In the rows, zero is written as 128.
Known rows, with every way that one mark hangs from another:
viro{fimo mized{zazik}}: [ 92 127  45 146  73 109 139 103 224 150 105 148  90 154 170 199 209 157
 130 202 118 180 173 159 127 147 132 118 156 128 122 103 125 165 100]
puvop{repi{fumu} sugob{runep{roso vone}}}: [165 141  87 144  66 140  21  83 140 137 160  95 166 162 140 117 133 115
 119 139 178 135 136 162 123 142 137 123 113  73 152 177  64 148 119]
rodam{fumu}: [ 97 165  63 142 103 159 105 105 114 152 122 111  80 145 151 142 189 146
 123 167 138 124 161 127 125 135 115  81 145  93  66 126 134 140  94]
fumu{rodam}: [ 86 143  75 145 116 138 125 111 134 130 116 118 108 150 127 184 168 135
 134 156 143 140 182 150 104 140 121 107 103  87  45 135  71 143  80]
runep{vone zuvel}: [123 125 112 115  96 141 114 120 169 155 134 123 123 146 127 135 123 134
 106 169 125 103 127 109 151 156 105 132 116 129 106 135 109 178 104]
vone{runep{bedo roso sugob}}: [119 161 125 143 139 141 119 149 139  91 109 150  88 130 126 120 115 137
 111 136 173  96 156 138  74 163 120 140 157  93 152 147 133 150  75]
sugob{runep{roso}}: [131 150  56 155 123 153  91 124 137 150 148 110 100 138 143 143 163 140
 112 147 179 127 171 128 117 163 128 132 120  89 109 169 110 136 101]
fumu{rodam{runep{bedo sugob zuvel}}}: [ 96 110  86 162 134 146 148 135 151 138 128 201 124 157 110 103 101 127
 100 156 134  99 163 138 103 150 123 178 140 123  95 105 103 146 117]
sugob{runep{bedo vone zuvel}}: [120 117  86 143 103 163  85 131 168 181 169 153 118 146 107  97  75 125
  81 166 139 107 124  94 155 167  90 177 137 127 156 147 122 151 113]
mized{zazik{runep{vone zuvel{nesep}}}}: [104 135  92 115  76 127 156 106 200 154 118 161  96 139 143 161 133 162
 161 165 113 124 109 103 180 159 117 101 108 160  99 155  95 159 111]
bedo{runep{roso sugob vone zuvel{nesep}}}: [153 129 135 126 111 154 111 136 154 117 115 153  96 165 141 115 149 138
 136 135 163  61 149 110 131 164 138  80 117 127 153 168  87 142 121]
mized{zazik{runep{zuvel}}}: [ 69 160  83 135  72 128 157 113 185 155 112 148  83 114 128 183 136 155
 159 200 105 147 118 129 166 165 109 137 108 148  79 128 119 171 100]
bedo{runep{roso sugob vone zuvel}}: [142 153 144 134 107 144 105 144 153 118 117 153  91 140 113 114 112 122
 124 157 163  68 145 113 126 178 132 118 102 131 163 156  91 161 115]
viro{fimo mized{zazik{runep{zuvel}}}}: [ 58 126  73 126  40 103 154 109 229 157 102 151 102 137 136 201 153 142
 139 220  86 183 125 156 160 154 106 137 143 155 133  98 139 187 120]
vone{runep{bedo roso sugob zuvel}}: [116 143 128 124 123 151 129 155 151 106 114 148 116 137 113 119  91 133
 101 151 136  85 131 137 101 163 102 169 165 109 159 149 148 165  92]
mized{zazik}: [108 151  56 152 107 142 145 105 171 147 120 141  70 131 161 183 187 165
 153 179 132 146 165 131 129 156 138 113 121 120  71 132 109 152  78]
duras{runep}: [115 143  87 145 108 163  98  91 136 153 151 119  65 134 117 135 152 148
 131 148 163 146 135 129 138 129 106 126 108 117  65 101 124 171  95]
roso{runep{bedo sugob vone zuvel}}: [134 111 133 151 114 139 113 148 159 136 158 195 124 149 122  84  88 137
 101 176 130  85 132 115 140 142 115 160 138 118 170 113 120 173 109]
rodam{fumu runep{zuvel}}: [ 93 132  47 148 103 168 129 111 146 167 126 140 121 138 143 112 166 143
 107 158 101 103 137 123 148 131 111 126 163 124  64 123 153 152 121]
puvop{repi{fumu{rodam}} sugob{runep{roso}}}: [122 133  55 158  74 151  40  85 121 129 150  95 175 175 130 166 151 110
 137 143 161 159 170 193 105 128 139 125 101  49  94 179  49 131 111]
fimo{viro}: [112 151  82 147  80 137 112  96 115 151 128  78  77 149 162 150 200 133
 152 187 148 162 126 138 130 152 125  79 110  88  78 121 148 141  87]
puvop{repi sugob}: [119 140 101 150 110 145  72  87 138 127 160 100 128 147 143 170 199 135
 149 174 148 159 151 174 108 104 118 114 106  94  67 127 104 161  95]
rodam{fumu runep{bedo roso vone}}: [123 151  79 162 110 137 122 114 164 132 132 156  90 140 151  70 108 146
  98  86 143  83 137 110 126 145 125 122 146 124 145 181 116 120 134]
repi{fumu puvop}: [ 97 171  96 140  95 151  94  82 117 162  92 108 111 131 149 166 167 136
 138 162 137 101 133 143 121 141 118  75 169  86  94 101  85 131  98]
mized{zazik{runep{roso sugob zuvel}}}: [109 165  93 131  84 108 162 133 166 123 106 171  77 127 133 148 118 152
 154 186 146 122 134 139 135 188 143 142 113 147 120 140 115 159 116]
zuvel{nesep runep{bedo roso sugob}}: [131 136 126 150 130 126 138 119 135 117 112 176  69 148 133 113 137 165
 138 128 167 100 151 116  91 142 124 100 150  92 149 167 156 111 135]
bedo{runep}: [ 86 163 111 159 119 168 100 112 141 135 116 121  59 116 125 180 192 140
 153 167 143 126 157 121 124 140 117  84 102 104  81 130  97 157  84]
viro{fimo mized{zazik{runep{vone}}}}: [ 87 152  83 135  45  80 134 102 237 136 102 160  86 126 142 172 147 139
 143 188 129 178 144 138 138 168 119 108 122 152 153 111  99 177 116]
viro{mized{zazik}}: [ 89 144  60 150  92 118 152 103 203 133 113 149  92 126 162 197 205 161
 149 188 111 172 166 143 133 152 135 123 139 125 108 104  97 160  76]
zazik{mized runep{bedo sugob vone zuvel}}: [ 85 120 159 128 108 127 119  98 135 118 128 169  89 127 107  90  71 129
  92 185 160  77  89 109 146 181 110 154 111 116 156  83 146 170 129]
zuvel{runep{sugob vone}}: [134 163 134 136 120 116 110 120 126 126 103 171  89 114  95 112 111 135
 125 176 172 101 162 102  94 170 119 106 125 105 131 118 137 161 117]
duras{runep{bedo roso sugob vone}}: [165 146 129 152 104 129  93 117 147 123 159 169  56 148 112  52  63 140
 106 107 211  98 131 120 110 160 129 153 112 133 169 136 107 151 124]
puvop{repi sugob{runep{roso}}}: [145 145  68 163 117 151  50 102 129 131 175  99 134 151 142 151 176 125
 132 155 176 148 166 170 110 129 129 140 108  85 105 176  96 140 110]
repi{fumu{rodam{runep}} puvop{sugob}}: [ 78 143  71 171 110 130 107  73 129 143 103 128 161 133 124 180 137 132
 165 137 131 107 135 163 124 114 127 104 150  95  68 111  22 135 116]
vone{runep{bedo roso sugob zuvel{nesep}}}: [124 118 122 117 131 161 135 148 158 109 117 150 119 163 139 123 131 145
 113 131 139  76 135 135 105 143 109 134 177 106 149 161 145 147  94]
puvop{repi{fumu{rodam{runep{vone}}}} sugob}: [125 122  88 155  78 132  70  67 158 124 132 133 190 155 133 130 139 112
 139 121 139 139 153 174 105 110 141 112  98  84  79 139  28 161 113]
rodam{fumu runep{roso sugob zuvel{nesep}}}: [146 121  57 138 119 164 142 122 131 143 116 165 118 174 177  82 184 156
 116 125 147  67 160 127 122 138 148  99 177 118  97 146 148 119 140]
rodam{fumu runep{sugob vone zuvel}}: [136 139  72 142 109 150 120 125 137 154 123 182 127 145 134  59 118 126
  90 162 145  66 151 108 130 159 128 124 164 139 116  99 140 158 130]

Rows:
[ 87 108 109 115 123 182 132 128 169 138 129 130 123 152 134 159 146 153
 118 143  96 107 113 124 140 119  80 128 173 114 104 149 148 163  80] : vone{runep{bedo zuvel{nesep}}}
[150  87 125 140 125 148 120 140 164 139 161 199 126 174 151  88 125 154
 113 154 133  78 131 109 144 124 115 124 148 116 160 123 116 150 112] : roso{runep{bedo sugob vone zuvel{nesep}}}
[143 145  87 157 113 141  80 125 161 146 162 138  93 143 129  99  96 135
  91 122 186 108 147 104 126 170 115 157 124 105 173 191  95 129 114] : sugob{runep{bedo roso vone}}
[128 111 107 138 103 143 115 138 172 143 151 141 144 138 136 137 132 146
 118 170 101 108 125 118 165 130 105 136 118 109 119 140 108 187 101] : roso{runep{vone zuvel}}
[ 64 171  94 161  88 125 149 105 182 139 123 168  43 107 132 166 126 163
 157 169 129 161 125 129 140 157 113 132 104 137 105 133 105 145  91] : mized{zazik{runep{bedo}}}
[153 150  72 147 114 139  83 128 149 145 149 119 110 138 137 120 127 134
 101 131 191 108 162 108 123 177 127 131 112  97 139 182  89 140 108] : sugob{runep{roso vone}}
[152 108 107 109  95 134 129 121 179 139 132 113 129 181 162 132 154 157
 123 122 139  85 127 112 149 146 123 101 122 122 119 194 102 148 122] : runep{roso vone zuvel{nesep}}
[139 143 112 135 129 121 135 120 122 115 101 154  82 144 141 134 172 163
 150 141 170  97 167 118  85 147 137  76 138  88 114 163 148 123 129] : zuvel{nesep runep{roso sugob}}
[159 123 129 132  92 139 105 129 157 139 162 169  78 161  99  49  37 134
  95 125 173  86 111 119 138 165 112 184 118 147 179 137 125 166 141] : duras{runep{bedo roso sugob vone zuvel}}
[ 88 155  79 146  66  87 138 112 195 132  90 184  70 132 142 169 171 140
 145 219 160 178 172 161 106 166 138 109 146 141 140  63 126 166 112] : viro{fimo mized{zazik{runep{sugob}}}}
[137 123 133 129 118 171 104 128 149 140 121 170  98 154 131 119 157 132
 136 161 154  66 149  99 139 155 123  74 123 134 128 126  94 156 109] : bedo{runep{sugob vone zuvel{nesep}}}
[132 115  83 145 120 129 139 133 159 133 115 189 149 149 111 103  99 114
 105 148 150  82 172 127 108 166 137 153 119 133  90 113  76 163 117] : fumu{rodam{runep{sugob vone zuvel}}}
[100 112  93 104 122 180 130 129 163 137 118 110 138 145 138 181 182 151
 129 156 103 107 135 126 139 127  93 103 164 102  76 146 141 175  73] : vone{runep{zuvel{nesep}}}
[ 71 148 115 139 116 121 128  85 125  95 109  90  75 114 146 163 169 159
 134 149 165 120 110 135 132 165 128 107  89  76  89 136 128 156 110] : zazik{mized runep{roso}}
[112  91  57 139 124 145 164 121 175 133 119 133 154 173 154 153 173 153
 135 100 120 100 160 140 130 130 134 122 124 108  59 187  78 134 122] : fumu{rodam{runep{roso zuvel{nesep}}}}
[100 161  81 144  65  74 149 121 204 111  87 172  74 141 155 163 164 145
 146 189 166 170 167 170 100 175 151 116 140 136 167 104 119 155 120] : viro{fimo mized{zazik{runep{roso sugob}}}}
[148 131 140 129 102 120 124 141 162 126 140 164 106 169 124  79  73 136
  94 148 163  73 129 122 114 174 124 164 132 133 186 153 115 150 128] : runep{bedo roso sugob vone zuvel}
[107 161 101 123  63 101 157 124 201 129 113 148  94 121 131 155  91 150
 149 155 119 121 108 116 167 191 124 143  86 159 133 184  86 168 120] : mized{zazik{runep{roso vone zuvel}}}
[118 111 121 130  82 161 104 106 174 168 171 148  87 148  91  86  58 136
  97 136 129 116  90 110 173 141  80 173 112 152 136 128 126 182 124] : duras{runep{bedo vone zuvel}}
[ 77 152  80 128  21  87 169 106 187 128 110 105  88 121 156 177 157 138
 179 197  90 195  87 164 179 183 131 130 108 138 145 144 133 159 114] : fimo{viro{mized{zazik{runep{roso zuvel}}}}}
[103 140  59 167 131 127 147 118 158 109 113 133 122 139 139 156 160 144
 136 102 151 119 181 148  94 145 145 130 106  98  59 172  63 136 104] : fumu{rodam{runep{roso}}}
[ 86 173 111 149  83 110 139 107 196 138 125 177  54 106 127 140  88 150
 147 155 140 143 116 108 146 169 113 129  97 151 135 147  90 151 100] : mized{zazik{runep{bedo vone}}}
[ 88 175  81 150  49  83 146  96 148 124 104 153  58 110 157 154 183 128
 185 224 152 197 131 161 134 186 151  94 120 125 131  65 131 148  89] : fimo{viro{mized{zazik{runep{sugob}}}}}
[147  99  84 133 106 162 103 129 178 164 166 140 122 177 142  99 101 145
  91 117 150  88 125  98 159 158 109 150 141 123 169 208 109 123 132] : sugob{runep{bedo roso vone zuvel{nesep}}}
[104 134  71 160 118 169 131 125 137 159 135 192 100 151 130  64 118 138
  90 165 128  83 140 122 125 142 119 150 186 132 118  95 165 138 130] : rodam{fumu runep{bedo sugob zuvel}}
[137 137  98 170 136 109 137 134 161 100 120 194 110 152 128  79  84 129
 105  91 191  82 182 131  76 167 152 151 112 116 139 160  55 125 120] : fumu{rodam{runep{bedo roso sugob vone}}}
[104 154  56 161  96 128  66  91 101 145 122  98 155 148 118 188 114 120
 144 143 163 110 147 163 125 143 126 116 144  68 120 165  18 113 120] : repi{fumu{rodam} puvop{sugob{runep{roso}}}}
[111 179 117 158  93 105 135 120 174 126 121 210  47 113 120 111  79 142
 140 173 173 123 140 109 120 185 131 130 109 154 152 113  92 147  99] : mized{zazik{runep{bedo sugob vone}}}
[109 157  97 135  61  74 128 112 212 129  93 195  80 134 138 145 135 129
 133 204 172 161 162 143 112 180 139 107 136 150 171  77 107 173 119] : viro{fimo mized{zazik{runep{sugob vone}}}}
[ 61 151  95 144  75 131 159 116 194 159 129 168  68 117 120 165 100 153
 146 187  92 148 103 124 168 158  99 162 116 152 114 137 124 160 107] : mized{zazik{runep{bedo zuvel}}}
[141  95  94 139 131 161 127 140 137 145 146 170 133 166 164 134 194 163
 134 183 133  97 154 130 135 117 130  99 153  95  98 105 131 158  98] : roso{runep{sugob zuvel{nesep}}}
[ 99 150 139 147 100 120 118 111 160 138 125 159  78 115  92 121  82 143
 119 147 128 119 126  94 125 144  88 126 119 111 147 155 136 150 122] : zuvel{runep{bedo vone}}
[140 141 118 147  95 138  99 105 164 135 165 132  62 142 115  85  75 146
 111  91 173 120 111 119 138 144 111 154 102 132 153 169 100 152 122] : duras{runep{bedo roso vone}}
[100 157 120 144 144 157 111 139 138 112 114 162  87 123 113 128 125 136
 112 161 164 102 156 132  80 151 108 138 165  98 125 100 140 160  64] : vone{runep{bedo sugob}}
[ 77 153  69 139  56  78 153 110 223 121  95 137  80 136 158 199 170 153
 151 174 130 188 149 164 121 159 134 119 126 134 145 141 111 161 118] : viro{fimo mized{zazik{runep{roso}}}}
[147 139 145 138 121 115 127 122 146 116 117 181  78 150 130  91  99 157
 127 117 177  82 149  98  93 152 124  96 137 105 179 182 131 119 143] : zuvel{nesep runep{bedo roso sugob vone}}
[161 103 130 120 112 134 133 135 170 134 141 167 109 194 156  82 108 149
 105 130 165  64 134 113 124 154 128 127 146 128 178 166 110 130 132] : runep{bedo roso sugob vone zuvel{nesep}}
[ 60 148  75 129  23 100 164  95 183 148 111 119  89 112 149 185 167 131
 177 224  80 204  90 151 187 175 118 123 117 142 117 100 139 169 103] : fimo{viro{mized{zazik{runep{zuvel}}}}}
[129 131 121 138 114 135 131 140 146 129 134 154  96 169 133 105 110 144
 102 165 150  90 136 135 113 160 123 166 144 117 156 142 136 142 123] : runep{bedo roso sugob zuvel}
[ 87 148  57 172 119 165 124 103 144 154 134 157  84 131 148  96 151 151
 106 127 129 114 144 117 125 128 113 120 162 116  93 128 144 130 113] : rodam{fumu runep{bedo}}
